What can hang from each mark
mataz: varim
debafo: lomoz varim
varim: debafo gigop luzig mataz toko zilep
toko: varim
luzig: varim
devi: varim
gigop: matase
pifut: matase varim
lomoz: debafo
matase: pifut

Each row was made from one small tree. The marks that hang from a mark follow it in brackets, in alphabetical order. Every link used is in the known rows. Write each row's tree.
Known rows
debafo{lomoz varim{gigop luzig mataz toko}}: [-0.813  1.439  2.833 -0.509 -2.171 -2.231  4.392 -0.262  2.063  0.472
 -1.919  0.412 -0.701  1.326 -1.346  0.589  2.798  0.590 -2.192 -0.721
  4.112 -1.548  0.886  0.715 -0.082 -1.110 -0.783  2.807  1.809 -0.215]
toko{varim{debafo{lomoz} gigop luzig mataz zilep}}: [ 0.342  1.536  0.526 -0.031 -2.211 -3.807  4.587 -0.050  4.012  0.477
 -2.563  0.524 -1.745 -0.595 -0.955  0.712  1.160  1.689 -0.815  1.867
  4.736 -1.109  0.925 -0.254  1.437 -0.926 -0.297  3.114  3.115 -0.499]
lomoz{debafo{varim{mataz toko}}}: [ 1.320  0.823  1.893 -0.454 -2.278 -0.172  2.491  0.067 -1.072  0.103
 -0.648  0.420  0.317  2.545 -0.156  0.440  1.894  0.952 -1.659 -0.992
  2.321 -0.078  0.354  1.769  0.554 -0.553 -0.706  1.678  1.786 -0.411]
matase{pifut{varim{gigop luzig}}}: [-0.327  0.504  0.469  1.027 -0.166 -1.493  4.353  0.043  2.033  0.155
  1.420 -0.281 -1.187  0.814 -0.855  0.210  0.926 -2.172 -2.278 -0.425
  2.552  1.765  0.246 -1.335 -0.276 -0.870  0.081  1.131 -0.372 -0.252]
mataz{varim{debafo gigop luzig toko zilep}}: [-1.343  0.697  1.020  0.385 -1.432 -2.074  6.237  0.667  2.442  0.571
 -0.430  0.449 -2.070  0.755  0.211  0.510  1.093  1.302 -0.947  0.798
  5.418 -1.954  0.934  0.769 -0.496 -1.875 -0.322  3.259  1.209 -0.955]
debafo{varim{luzig}}: [-1.809 -0.213  1.356 -0.103 -0.943 -1.142  2.744  0.099  1.407  0.393
 -1.250  0.175 -0.291  1.361 -0.111  0.256  0.600 -0.125 -0.775 -0.227
  1.708 -0.663  0.084 -0.287 -0.855 -0.578 -0.345  0.430  0.144  1.034]
varim{debafo zilep}: [ 0.120  0.010 -1.168  0.010 -0.585 -1.309  2.600  0.418  1.260  0.197
 -0.822  0.333 -1.128 -0.124 -0.036  0.259  0.561  0.337  0.745  1.215
  1.340 -1.680  0.552 -0.050 -0.251 -0.629 -0.213  1.047  0.970 -0.345]
varim{debafo gigop{matase} luzig mataz toko zilep}: [ 0.610  0.303  0.261 -0.232 -1.706 -2.454  4.977  0.320  2.626  0.159
 -1.676 -0.110 -2.270  1.041  0.593  0.465  4.345  2.242 -1.008  1.207
  4.947 -1.952  0.888  0.234  1.270 -1.741 -0.593  3.572  2.522 -1.186]
mataz{varim{gigop{matase{pifut}} luzig toko zilep}}: [-0.137  0.462  1.341  0.821 -1.694 -2.023  7.454  0.362  1.551  0.132
  1.897 -0.342 -1.905  2.735  0.362  0.179  2.963  0.212 -1.976 -0.062
  4.846 -0.106 -0.064  0.265  0.074 -2.231 -0.248  1.388  0.265 -0.864]
devi{varim{gigop{matase{pifut}} luzig toko zilep}}: [-1.810  0.019  0.390  0.694 -2.166 -1.484  6.273  0.126  3.051  0.109
  0.330 -0.330 -1.589  3.212 -0.190  0.101  3.457 -0.359 -1.609  0.304
  4.358 -0.364  0.695 -0.717 -0.510 -2.295 -0.240  0.586 -0.535 -0.721]
toko{varim{luzig mataz zilep}}: [ 0.817  0.987  0.458 -0.048 -1.854 -2.021  4.017 -0.057  2.525  0.122
 -1.215  0.241 -1.031  0.883  0.611  0.071  0.377  3.167 -1.037  1.110
  4.018  0.541  0.332 -0.328  1.679 -0.614 -0.139  0.543  1.704  0.132]
toko{varim{debafo{lomoz} gigop zilep}}: [-0.470  0.946  0.055  0.019 -1.072 -3.154  3.095 -0.032  2.599  0.267
 -1.502  0.442 -1.402 -0.555 -1.409  0.526  0.369 -0.004  0.254  1.819
  3.298 -1.694  1.442  0.307  0.683 -0.615  0.019  2.254  2.197 -0.184]
toko{varim{gigop luzig}}: [-1.287  0.184  0.901  0.434 -0.143 -1.557  1.053 -0.129  2.328  0.177
 -1.839 -0.090 -0.760 -0.189 -0.057  0.122 -0.192  0.199 -0.826  0.960
  3.216  0.601  0.723 -0.482  0.825 -0.407  0.210  1.491  0.993  0.356]
toko{varim}: [-0.014  0.157  0.627  0.009 -0.162 -0.694 -0.081 -0.320  0.458 -0.083
  0.075 -0.028  0.001  0.361 -0.158 -0.112 -0.669  0.982 -0.111  0.390
  1.960  0.394  0.359 -0.059  1.176  0.109  0.285 -0.150  0.596  0.227]
luzig{varim{debafo{lomoz} gigop{matase} mataz}}: [ 1.161  0.508  0.974 -0.437 -1.761 -2.056  0.656 -0.214  1.924  0.204
 -0.433 -0.266 -0.555  1.001 -0.928  0.773  2.935  0.420  0.378  0.789
  2.024 -2.200  0.393  0.667  0.808 -0.734 -0.289  2.899  2.054 -1.614]
debafo{lomoz varim{gigop luzig mataz zilep}}: [-0.354  1.675  1.687 -0.414 -2.466 -2.816  5.731  0.128  3.060  0.499
 -2.280  0.567 -1.010  1.180 -1.128  0.731  2.115 -0.119 -1.449  0.364
  2.894 -1.812  0.632  0.067 -0.594 -1.180 -0.838  2.246  1.957  0.050]
lomoz{debafo}: [ 0.521 -0.021 -0.215  0.301 -0.981  0.124 -0.007  0.205 -0.945  0.001
 -1.103  0.233  0.030  0.086  0.376  0.424 -0.118 -0.311 -0.310  0.196
 -0.780  0.948  0.005  0.939  0.188  0.096  0.054  0.422  0.443  0.215]
matase{pifut{varim{debafo gigop luzig mataz zilep}}}: [ 1.558  1.285 -0.228  0.721 -1.179 -2.722  7.363  0.441  3.458  0.331
  1.010  0.131 -2.018  0.947 -0.803  0.550  2.061 -0.547 -1.884  0.475
  4.412  0.221  0.302 -1.441  0.403 -1.450 -0.483  2.759  1.735 -1.770]
gigop{matase{pifut{varim{zilep}}}}: [ 1.598  0.497 -0.002  0.430 -1.027 -1.345  5.298  0.066  0.536 -0.367
  3.334 -0.478 -1.368  2.708 -0.243 -0.173  2.480 -0.440 -1.078 -0.268
  2.151  0.651 -0.074 -1.162  0.519 -0.875  0.003 -0.861  0.049  0.182]
matase{pifut{varim{toko}}}: [ 0.656  0.624  0.666  0.588 -0.551 -0.416  3.933 -0.340 -0.094 -0.213
  3.644 -0.234 -0.802  1.783 -1.195 -0.363  1.372 -0.232 -2.068 -1.467
  3.216  1.259  0.649 -0.204  0.344 -0.722  0.044 -0.126 -0.557 -0.239]
pifut{matase varim{gigop luzig mataz toko}}: [ 1.781  1.726  1.655 -0.347 -1.225 -1.117  4.230 -0.083  2.173  0.245
  0.636 -0.052 -0.678  0.858 -1.034  0.809  3.705  0.508 -3.228 -0.568
  6.589 -0.256  1.414 -0.638  1.088 -1.453 -0.276  2.742  0.830 -0.964]
devi{varim{debafo{lomoz} gigop{matase} toko}}: [-1.500  0.484  1.410 -0.413 -1.839 -1.206  1.735 -0.187  1.835  0.313
 -0.156 -0.003 -0.887  1.381 -1.241  0.589  3.025 -0.036 -0.104  0.293
  3.147 -2.767  1.130 -0.133 -0.055 -1.043 -0.181  1.972  0.884 -1.124]
matase{pifut{varim}}: [ 0.946  0.542  0.224  0.632 -0.147 -0.559  3.130 -0.155  0.215 -0.106
  3.178 -0.201 -0.443  1.278 -0.918 -0.220  0.571 -1.355 -1.331 -1.033
  1.315  1.679  0.014 -1.143  0.086 -0.248  0.119 -0.510 -0.475 -0.227]

Which tree is each row?
[ 0.943  1.519  0.164 -0.397 -1.792 -2.350  4.313  0.076  2.023  0.264
 -1.122  0.553 -1.411 -0.352 -1.410  0.586  2.680  1.345 -0.822  0.669
  3.782 -2.388  1.277  0.945  0.657 -1.130 -0.616  3.631  2.615 -1.383]	varim{debafo{lomoz} gigop mataz toko zilep}
[-1.178 -0.352 -0.505  0.112 -1.555 -1.472  3.056  0.060  1.669  0.075
 -0.198  0.160 -1.271  1.598 -0.405  0.098  1.339  1.880  0.318  0.996
  4.018 -1.889  1.853  1.869 -0.560 -1.393 -0.158  1.614  0.029 -0.237]	luzig{varim{debafo toko zilep}}
[ 0.115  1.876  1.977 -0.691 -2.323 -1.888  5.496 -0.022  1.434  0.236
 -1.005  0.580 -0.777  2.076 -1.725  0.394  2.993  0.515 -1.518 -0.433
  3.783 -2.527  1.372  1.256 -0.217 -1.323 -0.948  2.443  2.066 -0.390]	debafo{lomoz varim{gigop mataz toko zilep}}
[ 1.016  1.721  1.482 -0.821 -2.404 -1.830  4.777 -0.025  1.104  0.280
 -0.540  0.690 -0.202  1.823 -1.360  0.398  1.668  0.761 -0.621 -0.233
  1.524 -1.932  0.345  0.578 -0.262 -0.561 -0.819  0.535  1.786  0.144]	debafo{lomoz varim{mataz zilep}}
[ 0.156  1.146  0.553 -0.125 -2.142 -1.753  6.196  0.026  2.124  0.135
  0.574  0.191 -1.544  1.436 -0.477  0.615  2.995  1.203 -2.518  0.171
  6.333 -0.659  1.966 -0.467  0.147 -1.795  0.006  0.642 -0.216  1.063]	pifut{matase varim{luzig toko zilep}}
[ 1.902  1.194  0.289 -0.642 -1.645 -2.574  3.457  0.157  1.989  0.142
 -0.942  0.104 -1.484  0.260 -0.618  0.704  3.341  0.505  0.144  1.120
  1.846 -2.529  0.154 -0.026  1.196 -0.851 -0.566  2.840  3.115 -1.412]	varim{debafo{lomoz} gigop{matase} mataz zilep}
[-0.077  1.060  1.064 -0.210 -1.686 -2.678  3.120 -0.207  2.596  0.534
 -2.043  0.402 -1.389 -0.855 -0.835  0.757  2.555  1.487 -1.453  0.497
  3.868 -1.333  0.790  0.424  0.707 -1.042 -0.484  3.960  2.278 -1.135]	varim{debafo{lomoz} gigop luzig mataz toko}
[ 0.348  1.136  1.317 -0.456 -1.627  0.909  1.407 -0.173  0.941  0.187
  1.305  0.205  0.299  1.976 -0.353 -0.067  1.034  1.985 -0.971 -0.857
  2.837 -0.824  0.384  0.107  0.473 -0.635 -0.382  0.160  0.063 -1.615]	devi{varim{mataz toko}}
[-0.307  0.897  1.676 -0.381 -2.407 -1.852  6.240  0.117  1.866  0.287
 -1.211  0.455 -1.090  2.538  0.038  0.223  2.529  2.367 -1.871 -0.239
  4.725 -1.286  0.895  0.854 -0.014 -1.536 -0.891  1.300  1.302  0.203]	debafo{varim{luzig mataz toko zilep}}
[-1.285  0.329  0.760  0.122 -1.658 -3.202  1.933 -0.466  2.608  0.446
 -1.664  0.372 -1.111 -0.854 -0.708  0.483 -0.165  1.647 -0.420  1.319
  3.131 -0.507  0.693 -0.456  0.981 -0.228  0.202  1.291  1.643  0.930]	toko{varim{debafo{lomoz} luzig}}
[ 0.984  1.279  1.303 -0.349 -2.254 -0.935  4.993  0.496  0.217  0.126
 -1.625  0.521 -0.580  2.512 -0.280  0.642  2.688 -0.091 -1.674 -0.141
  3.331 -0.930  1.105  1.945  0.099 -1.338 -0.903  3.001  2.212 -0.801]	lomoz{debafo{varim{gigop mataz toko zilep}}}
[-0.179  1.341  0.355 -0.186 -2.440 -3.313  5.532  0.036  3.257  0.468
 -2.448  0.572 -2.081 -0.397 -1.036  0.710  3.007  1.851 -1.419  1.039
  4.509 -1.908  1.294  0.511  0.419 -1.528 -0.642  3.828  2.596 -0.830]	varim{debafo{lomoz} gigop luzig mataz toko zilep}
[ 0.354  0.107  0.187  0.583 -1.933 -2.939  7.613  0.068  2.150 -0.096
  1.970 -0.310 -2.748  2.577  0.056  0.086  3.742  1.208 -1.739  0.220
  5.593 -0.144  0.806 -0.611  0.723 -1.740 -0.123  1.035  0.673  0.343]	gigop{matase{pifut{varim{debafo luzig toko zilep}}}}
[-0.321 -0.726  0.063  0.809 -0.501 -2.546  3.711 -0.016  1.838  0.093
 -0.328 -0.571 -1.849  1.001 -0.307  0.372  3.765 -0.565 -1.205  0.379
  3.854 -0.157  0.185 -0.219  0.540 -1.741 -0.183  2.681  0.873 -0.910]	varim{debafo gigop{matase{pifut}} luzig toko}
[-1.587  1.062  1.978  0.177 -1.740 -2.357  4.159  0.109  2.136  0.730
 -0.384  0.498 -1.454 -0.148 -0.636  0.799  0.976  0.720 -1.310  0.135
  4.385 -1.765  0.762  0.658 -0.266 -1.324 -0.168  3.270  1.390 -0.801]	mataz{varim{debafo{lomoz} gigop luzig toko}}
[ 0.092  0.874  1.191 -0.293 -0.969 -0.914  4.417  0.127  0.829 -0.397
  1.146 -0.411 -1.941  2.338  0.291  0.049  3.468  0.524 -1.219 -0.089
  4.327 -1.285  1.514  0.204  0.771 -1.055 -0.181  1.449  0.878  0.191]	pifut{varim{gigop{matase} toko zilep}}
[-0.562  0.937  1.358 -0.325 -2.645 -0.908  5.002  0.225  3.146  0.172
 -0.723 -0.120 -1.372  2.779  0.721  0.337  3.761  2.141 -1.451  0.467
  5.062 -1.379  0.647 -0.398  0.494 -1.890 -0.548  1.539  0.890 -1.181]	devi{varim{gigop{matase} luzig mataz toko zilep}}
[-1.165  0.253  0.091  0.280 -1.499 -2.202  3.512 -0.034  2.545  0.093
 -1.603  0.176 -1.228  0.563  0.373  0.032 -0.410  2.195 -0.661  1.395
  3.605  0.329  0.815 -0.201  0.794 -0.738  0.164  0.026  0.805  1.237]	toko{varim{luzig zilep}}
[ 0.473  0.976  0.362 -0.311 -2.978 -2.320  4.096 -0.317  2.045  0.222
 -0.462  0.498 -1.064  1.399 -1.354  0.346  1.913  3.069 -0.308  0.720
  4.059 -2.286  1.654  1.877  0.255 -1.305 -0.453  2.163  1.420 -0.652]	luzig{varim{debafo{lomoz} mataz toko zilep}}
[-1.258 -0.236 -0.912  0.313 -0.603 -1.696  2.098  0.445  2.446  0.245
 -1.160  0.102 -1.076  0.861 -0.744  0.505  0.682 -0.724  1.034  1.714
  2.532 -2.111  1.520  0.981 -0.932 -1.271 -0.135  2.523  0.269 -0.962]	luzig{varim{debafo gigop zilep}}
[-1.443  0.039 -0.003  0.262 -1.584 -1.410  4.483  0.048  1.778  0.068
 -1.415  0.210 -1.612  0.690  0.293 -0.010  1.392  2.232 -1.330  0.521
  3.380 -0.339  1.173  0.652 -0.190 -1.316 -0.204  0.671 -0.065  1.001]	varim{luzig toko zilep}
[ 0.115  1.026  0.460 -0.161 -2.440 -2.609  4.018 -0.104  2.504  0.309
 -0.952  0.388 -1.332  1.078 -1.699  0.575  2.362  1.659 -0.468  0.914
  4.425 -2.515  1.874  1.875  0.038 -1.557 -0.528  3.545  1.678 -1.399]	luzig{varim{debafo{lomoz} gigop mataz toko zilep}}
[ 1.080  0.826  1.074 -0.195 -1.694 -2.397  3.703  0.036  2.813 -0.067
 -1.445 -0.347 -1.516  1.428  0.899  0.298  2.430  2.190 -0.988  1.459
  4.469 -0.306  0.316 -0.677  2.082 -0.947 -0.218  1.752  2.560 -0.357]	toko{varim{gigop{matase} luzig mataz zilep}}
[-1.312  1.254  0.937  0.272 -2.048 -2.921  5.997  0.542  3.059  0.795
 -1.007  0.705 -1.881 -0.277 -0.567  0.951  0.346  0.224 -0.366  1.213
  3.126 -2.263  0.395  0.119 -0.775 -1.312 -0.180  2.706  1.512 -0.448]	mataz{varim{debafo{lomoz} gigop luzig zilep}}
[ 1.206  1.205  1.310 -0.098 -1.366 -0.714  3.107 -0.070  1.662  0.194
  0.743  0.056 -0.772  0.704  0.447  0.190  0.829  1.511 -1.742 -0.537
  2.855  0.975  0.010 -1.111  0.960 -0.101 -0.181  0.710  1.007 -0.017]	pifut{varim{luzig mataz}}
[ 1.501  0.333  0.295  0.416 -1.804 -1.598  4.485 -0.127  1.418 -0.274
  1.536 -0.624 -1.032  3.489 -0.723 -0.040  4.031  0.562 -1.241  0.020
  4.409 -0.376  0.793  1.167  0.791 -2.079 -0.453  1.762  0.514 -1.755]	luzig{varim{gigop{matase{pifut}} mataz toko zilep}}
[-1.059  0.386  1.085 -0.319 -1.534 -1.054  4.655  0.142  0.526  0.001
 -0.355  0.344 -0.794  2.535 -0.524 -0.047  1.793  0.637 -0.759 -0.209
  3.222 -1.863  1.261  1.280 -0.826 -1.095 -0.591  0.504  0.389  0.663]	debafo{varim{toko zilep}}
[-1.423  0.470  1.575  0.367 -0.733 -1.340  3.718  0.435  1.769  0.630
 -0.028  0.242 -1.373  0.285  0.166  0.604  0.930  0.632 -1.065  0.287
  4.800 -1.501  0.661  0.608 -0.206 -1.349 -0.169  3.311  1.176 -1.343]	mataz{varim{debafo gigop luzig toko}}
[-1.477 -0.230 -0.319  0.320 -1.112 -1.602  3.066  0.221  2.331  0.091
 -0.988  0.079 -1.460  1.224 -0.916  0.353  1.725  0.500  0.142  1.247
  4.350 -2.395  2.192  1.875 -0.703 -1.683 -0.216  2.954  0.461 -0.847]	luzig{varim{debafo gigop toko zilep}}
[-1.085 -0.281 -0.999  0.306 -1.029 -2.175  3.912  0.403  2.663  0.369
 -1.839  0.382 -1.675 -0.321  0.312  0.411  0.614  0.980  0.064  1.544
  2.191 -1.090  0.537 -0.389 -0.448 -1.048 -0.227  1.352  0.912  0.311]	varim{debafo luzig zilep}
[-1.213  0.778  2.222 -0.516 -1.731 -1.302  2.895 -0.455  0.151  0.223
 -0.357  0.409 -0.234  1.617 -1.513  0.223  1.591  0.360 -1.044 -1.050
  2.298 -1.591  1.027  1.168 -0.632 -0.569 -0.429  0.572  0.432  0.914]	debafo{lomoz varim{toko}}
[ 1.210  1.093  1.091 -0.366 -0.877 -0.295  2.538 -0.243  0.147 -0.036
  2.157 -0.017 -0.246  1.154 -1.078  0.531  2.510  0.240 -2.028 -0.900
  4.934 -0.578  1.526 -0.208  0.672 -0.882  0.102  0.458 -0.299  0.057]	pifut{matase varim{toko}}
